Each row comes from the steps of one walk. Every step used is in the known rows, and no mark comes twice. Write the walk behind each row, first mark first.
Known rows
palo-moken-soko: [ 1.09  0.18 -0.88 -3.91  3.38 -0.37 -0.82 -5.24  1.36 -1.25 -3.17  4.10
 -3.47  1.85 -2.38 -1.74  0.79 -1.86  3.08 -2.75 -0.18]
falof-sibevag: [ 0.28  1.82  1.43 -4.44  1.19 -2.00 -0.57 -2.04  1.57  0.10 -1.21  0.29
 -2.62 -1.48 -1.24 -0.20 -4.58 -3.98  0.71 -6.65 -3.19]
soko-falof-kivi-moken: [ 1.85 -1.58 -0.31 -4.51  3.83 -0.74 -0.88 -3.92  3.69 -1.80 -1.19  0.45
 -5.79  0.52 -0.65 -2.01  2.48 -0.39  5.58 -5.38  0.77]
sibevag-falof: [ 4.03 -1.84 -1.27 -3.53  1.27 -5.17 -2.26 -2.99  4.85 -1.63  2.09  4.11
  0.07  0.53  1.66  0.91  0.05 -0.34  1.28 -5.50  0.16]
falof-sibevag-rafutip-nena: [ 0.22  0.99  1.08 -1.54  1.48 -3.72 -0.57 -2.14  2.06  2.22  2.10 -0.20
 -0.16 -0.10 -1.37  1.95 -1.25 -4.00  2.71 -7.97 -3.15]
nena-rafutip: [ 1.81 -0.49 -0.55 -2.91  0.82 -7.27 -1.70 -5.67  4.94  0.75 -2.52  5.83
 -1.30 -0.95 -2.56 -1.03 -3.61  1.80  3.44 -4.20  3.06]
soko-falof-sibevag: [ 0.73 -0.05 -0.63 -4.69  1.76 -1.98  0.87 -2.96  3.89 -0.30 -0.76  1.17
 -2.74 -0.85 -0.32  1.55 -2.40 -2.75 -0.09 -8.38 -2.69]
kivi-moken-sibevag-falof: [ 5.39 -0.36 -1.61 -4.08  2.77 -4.22 -2.55 -2.73  4.05  0.78  2.62  3.08
 -2.63 -0.47  1.34  0.65  3.32 -1.42  0.65 -5.23 -1.01]
moken-soko-falof-sibevag-rafutip: [ 2.32  0.57 -0.24 -2.90  3.17 -2.73  4.65 -5.53  3.02  1.99  0.83 -0.50
 -1.41  2.82 -1.81  2.71  0.04 -4.28 -1.48 -4.91 -0.60]
sibevag-moken-soko-falof-kivi: [-0.53 -0.81  1.04 -5.88  3.20  0.90  1.12 -2.71  2.97 -3.37  2.19 -0.80
 -3.21  0.39  0.08 -0.73  0.12  1.90  2.99 -3.39 -0.67]
nena-rafutip-sibevag: [ 2.29  0.90  0.66 -4.61  1.39 -4.86  0.93 -1.32  6.68  0.72 -3.66  6.11
  0.10 -0.81  0.20  0.07 -4.27  0.04  2.82 -4.91  1.32]
soko-moken-sibevag-falof-kivi: [ 0.40  1.48  0.82 -5.31  4.13 -1.75 -0.33 -2.13  2.82 -1.93  4.79 -0.58
 -2.82 -0.42  0.13  0.12 -0.48  0.15  2.21 -4.62 -1.21]
sibevag-rafutip: [ 2.49 -0.10  0.08 -1.02  2.91 -4.78  2.96 -5.20  3.78  1.85  0.89  1.23
 -0.27  4.15 -1.98  0.22  0.28 -3.24  0.14 -3.53  0.09]
nena-rafutip-sibevag-falof: [ 4.49 -0.83 -1.19 -4.68  1.28 -6.07 -0.58 -1.75  6.93 -0.95  0.27  6.06
  1.65 -0.75  2.26  2.30 -1.64  0.32  1.91 -5.60  1.97]
falof-soko-moken-sibevag: [ 0.63  2.53  0.09 -1.48  4.32 -2.68 -0.50 -3.07  3.60  1.67  0.69  2.94
 -4.18  0.31 -2.32 -0.55 -0.54 -3.38 -0.70 -5.34 -2.92]
palo-moken-sibevag-rafutip-nena: [ 0.33  1.02 -0.46 -0.64  3.24 -4.03 -0.56 -2.84  2.98  3.20  2.48  1.36
 -0.90  0.64 -1.86  1.48  2.22 -3.34  2.90 -7.70 -3.72]
nena-rafutip-sibevag-moken: [-0.12 -0.63 -0.07 -2.76  0.24 -3.33  2.23 -0.90  8.32 -0.66 -1.78  4.34
  3.17 -0.52  2.57 -0.79 -2.84 -0.57  2.03 -2.53 -0.73]
nena-rafutip-sibevag-moken-soko-falof-kivi: [-0.28 -0.23  1.10 -6.33  3.23  0.02  1.99 -2.62  4.27 -2.97  1.10  0.39
 -2.54 -0.37  0.21  0.24 -0.84  2.59  3.31 -3.40  0.63]
soko-moken-sibevag: [ 0.75  1.81 -0.65 -2.40  4.18 -2.33  0.57 -3.82  4.91  2.90  1.36  3.66
 -3.06  0.91 -1.20 -1.56 -0.63 -3.25 -1.20 -5.19 -3.57]
moken-soko-falof-kivi: [ 0.23 -0.30  1.44 -6.38  3.65  0.65  0.37 -3.15  2.23 -2.89  1.77 -0.36
 -4.51  0.54 -0.80 -0.59 -0.15  1.97  3.12 -4.17 -0.23]
nena-rafutip-sibevag-falof-kivi: [ 1.19  1.04  1.54 -6.32  2.81 -2.82 -0.24 -1.01  3.69 -3.16  2.39  0.58
 -1.33 -1.35  0.80  0.84 -2.33  1.73  4.08 -4.50  1.14]
kivi-moken-sibevag: [ 3.60  1.57 -0.03 -3.82  3.67 -2.17 -1.91 -2.67  2.41  3.15 -0.18  1.98
 -6.00 -0.26 -1.04 -2.19  2.67 -2.40  0.96 -4.66 -2.89]

Which walk is each row?
[-1.25 -1.27 -0.95 -2.95  0.62 -1.34  2.20 -1.89  6.30 -1.27  0.23  0.78
  1.19 -0.51  2.08  0.51 -1.54 -2.53  0.03 -5.01 -3.57]
soko-falof-sibevag-moken
[ 4.40 -0.88 -0.67 -4.61  1.59 -4.16 -0.51 -0.54  6.22 -1.33  0.98  4.97
  1.36  0.27  3.35  1.73 -0.73 -1.09  1.40 -5.94 -0.22]
rafutip-sibevag-falof
[ 2.55  2.39  1.15 -4.75  4.41 -1.00 -1.51 -2.13  1.38  1.94  1.06 -0.24
 -6.84 -0.85 -1.55 -2.32  2.28 -1.65  2.08 -4.21 -2.96]
falof-kivi-moken-sibevag
[ 1.87  2.14  0.14  0.10  4.85 -4.32  3.73 -5.32  3.74  3.24  2.04  0.90
 -1.90  3.74 -3.03  1.32  1.24 -4.80 -1.61 -3.92 -1.05]
falof-soko-moken-sibevag-rafutip
[ 3.12 -0.12  1.14 -1.45  1.33 -4.93 -4.16 -1.75  1.75 -3.98 -0.31  2.34
 -2.50 -0.57 -1.39  2.04 -0.20 -0.69  2.61 -5.55  1.08]
sibevag-falof-soko
[ 1.89  1.60 -0.64 -0.59  4.79 -4.14  4.44 -5.76  4.71  4.21  2.53  1.31
 -1.24  4.06 -2.37  0.59  1.09 -4.71 -2.06 -3.76 -1.51]
soko-moken-sibevag-rafutip
[ 3.06 -0.31  0.33 -5.25  3.25 -2.39 -1.39 -2.93  3.80 -1.89 -1.07  1.41
 -3.95 -0.80 -0.02 -0.87  1.00 -0.16  6.39 -4.44  2.46]
nena-rafutip-sibevag-falof-kivi-moken
[ 0.34  0.88  0.17 -0.60  2.87 -3.95 -0.06 -3.05  3.74  3.75  3.39  1.67
 -0.27  1.05 -1.41  1.12  0.74 -3.72  1.91 -7.19 -3.41]
soko-moken-sibevag-rafutip-nena
[ 1.97  2.00 -1.51 -0.76  5.16 -4.40  3.73 -5.46  3.51  3.26  1.33  1.09
 -2.00  3.52 -2.85  0.95  3.27 -4.20 -0.76 -4.33 -1.79]
palo-moken-sibevag-rafutip
[ 3.69  0.05  1.84 -6.15  2.90  0.79 -2.25 -4.01 -0.03 -1.55 -0.64  0.65
 -5.19  0.53 -0.99 -1.97  1.40 -0.69  4.18 -1.29  1.28]
sibevag-falof-kivi-moken-soko
[-0.15 -0.72  0.54 -2.83  0.63 -1.54  2.23  0.35  7.60 -1.22 -1.02  3.16
  2.92  0.47  3.51 -1.07 -1.99 -2.00  1.39 -2.92 -2.74]
rafutip-sibevag-moken
[ 0.90  0.28  0.73 -2.34  1.82 -2.60 -0.04 -2.97  2.23  2.17  2.14  0.15
 -0.59  0.14 -1.23  2.68  0.11 -3.29  2.26 -7.81 -2.72]
moken-soko-falof-sibevag-rafutip-nena
[ 2.53  1.33 -0.13 -1.24  2.91 -4.55 -3.40 -1.81  1.64 -2.84  0.15  2.36
 -3.69 -0.99 -1.91  2.58  1.82 -1.36  1.95 -6.17 -0.38]
palo-moken-sibevag-falof-soko
[ 3.93  0.68  1.84 -6.71  2.89 -0.03 -1.44 -3.80  1.24 -1.16 -1.69  1.99
 -4.44 -0.24 -0.88 -1.08  0.27 -0.05  4.60 -1.20  2.69]
nena-rafutip-sibevag-falof-kivi-moken-soko
[ 0.04 -0.63 -0.92 -0.01  3.15 -3.81 -0.66 -4.56  5.74 -2.79 -0.59  4.81
 -0.94  1.59 -1.29  0.86 -2.02 -3.14  1.95 -6.11  1.02]
sibevag-falof-soko-moken
[ 2.29 -2.85 -1.91 -4.71  1.84 -1.51  2.20 -4.27  7.44 -0.86 -1.36  5.22
 -0.53  0.97  1.49  0.99  0.81  1.29  0.82 -3.86  0.85]
nena-rafutip-sibevag-moken-soko-falof
[ 1.45 -0.02  0.30 -2.35  2.16 -2.20 -0.35 -3.18  2.21  2.31  1.40  0.01
 -1.43  0.18 -1.32  2.33  1.25 -3.81  3.28 -7.65 -2.14]
kivi-moken-soko-falof-sibevag-rafutip-nena
[-0.03  0.38 -0.60 -1.82  2.74 -2.45  0.36 -3.56  2.48  1.73  1.31  0.66
 -0.73  0.53 -1.61  3.02  1.09 -3.71  2.95 -8.24 -2.66]
palo-moken-soko-falof-sibevag-rafutip-nena
[ 1.69  0.08  1.43 -4.91  0.80 -0.32  0.84 -2.49  4.01 -0.60 -1.95  3.63
  0.29  0.32  0.79 -1.13 -2.04 -0.42  1.61  0.05  0.08]
nena-rafutip-sibevag-moken-soko
[ 3.98 -3.28 -1.94 -4.80  2.80 -0.72 -0.08 -5.52  4.83 -0.45 -1.85  4.12
 -4.23  1.89  0.01 -0.28  3.07  0.06  1.90 -4.97  0.76]
kivi-moken-soko-falof
[ 3.85  0.47  2.05 -6.73  3.02  1.37 -1.35 -2.88  0.70 -1.50 -1.22  1.13
 -4.77  0.36 -0.18 -1.36  0.84 -1.02  4.17 -1.43  1.31]
rafutip-sibevag-falof-kivi-moken-soko
[ 0.62  0.62  1.89 -4.80  0.62  0.98  0.00 -2.71  1.48 -0.86 -0.81  0.72
 -1.08 -0.02  0.10 -1.29 -2.13 -2.39  0.54 -0.68 -1.98]
falof-sibevag-moken-soko
[ 1.90 -3.44 -1.92 -4.12  1.94 -0.66  1.30 -4.51  6.09 -1.29 -0.19  3.85
 -1.24  1.83  1.43  0.21  1.64  0.57  0.33 -3.86 -0.62]
sibevag-moken-soko-falof
[-1.57  0.03  0.38 -2.73  0.18 -1.49  1.14 -1.36  4.68 -1.14 -0.05  0.18
  1.18 -0.79  1.47 -0.89 -3.00 -3.30  0.54 -3.71 -3.84]
falof-sibevag-moken
[ 3.15 -2.94 -1.57 -4.70  2.46 -1.24  0.32 -5.09  4.79 -0.53 -0.80  4.49
 -3.05  1.99  0.16  0.21  1.49  0.66  0.55 -5.04  0.17]
moken-soko-falof
[ 0.28 -0.11 -0.94 -0.45  3.11 -4.70  0.24 -4.32  6.93 -2.37 -1.61  5.87
 -0.09  0.78 -1.13  1.71 -3.04 -2.45  2.26 -6.04  2.36]
nena-rafutip-sibevag-falof-soko-moken
[ 0.36 -0.07  0.18 -1.66  1.78 -3.56  0.20 -2.58  3.23  2.27  2.25  0.29
 -0.11  0.19 -0.95  2.71 -0.19 -3.47  2.43 -8.75 -3.09]
soko-falof-sibevag-rafutip-nena
[ 0.20 -0.16 -0.59 -0.46  3.25 -3.34  0.24 -3.46  6.44 -2.74 -1.14  5.11
 -0.26  1.44 -0.54  1.33 -2.58 -3.54  1.79 -6.27  0.84]
rafutip-sibevag-falof-soko-moken
[ 1.87 -0.10 -0.23 -5.71  2.22 -0.15  0.57 -3.64  2.60 -0.16 -1.89  0.73
 -4.38 -0.78 -0.69  1.19 -0.94 -3.03  0.64 -6.80 -1.75]
kivi-moken-soko-falof-sibevag
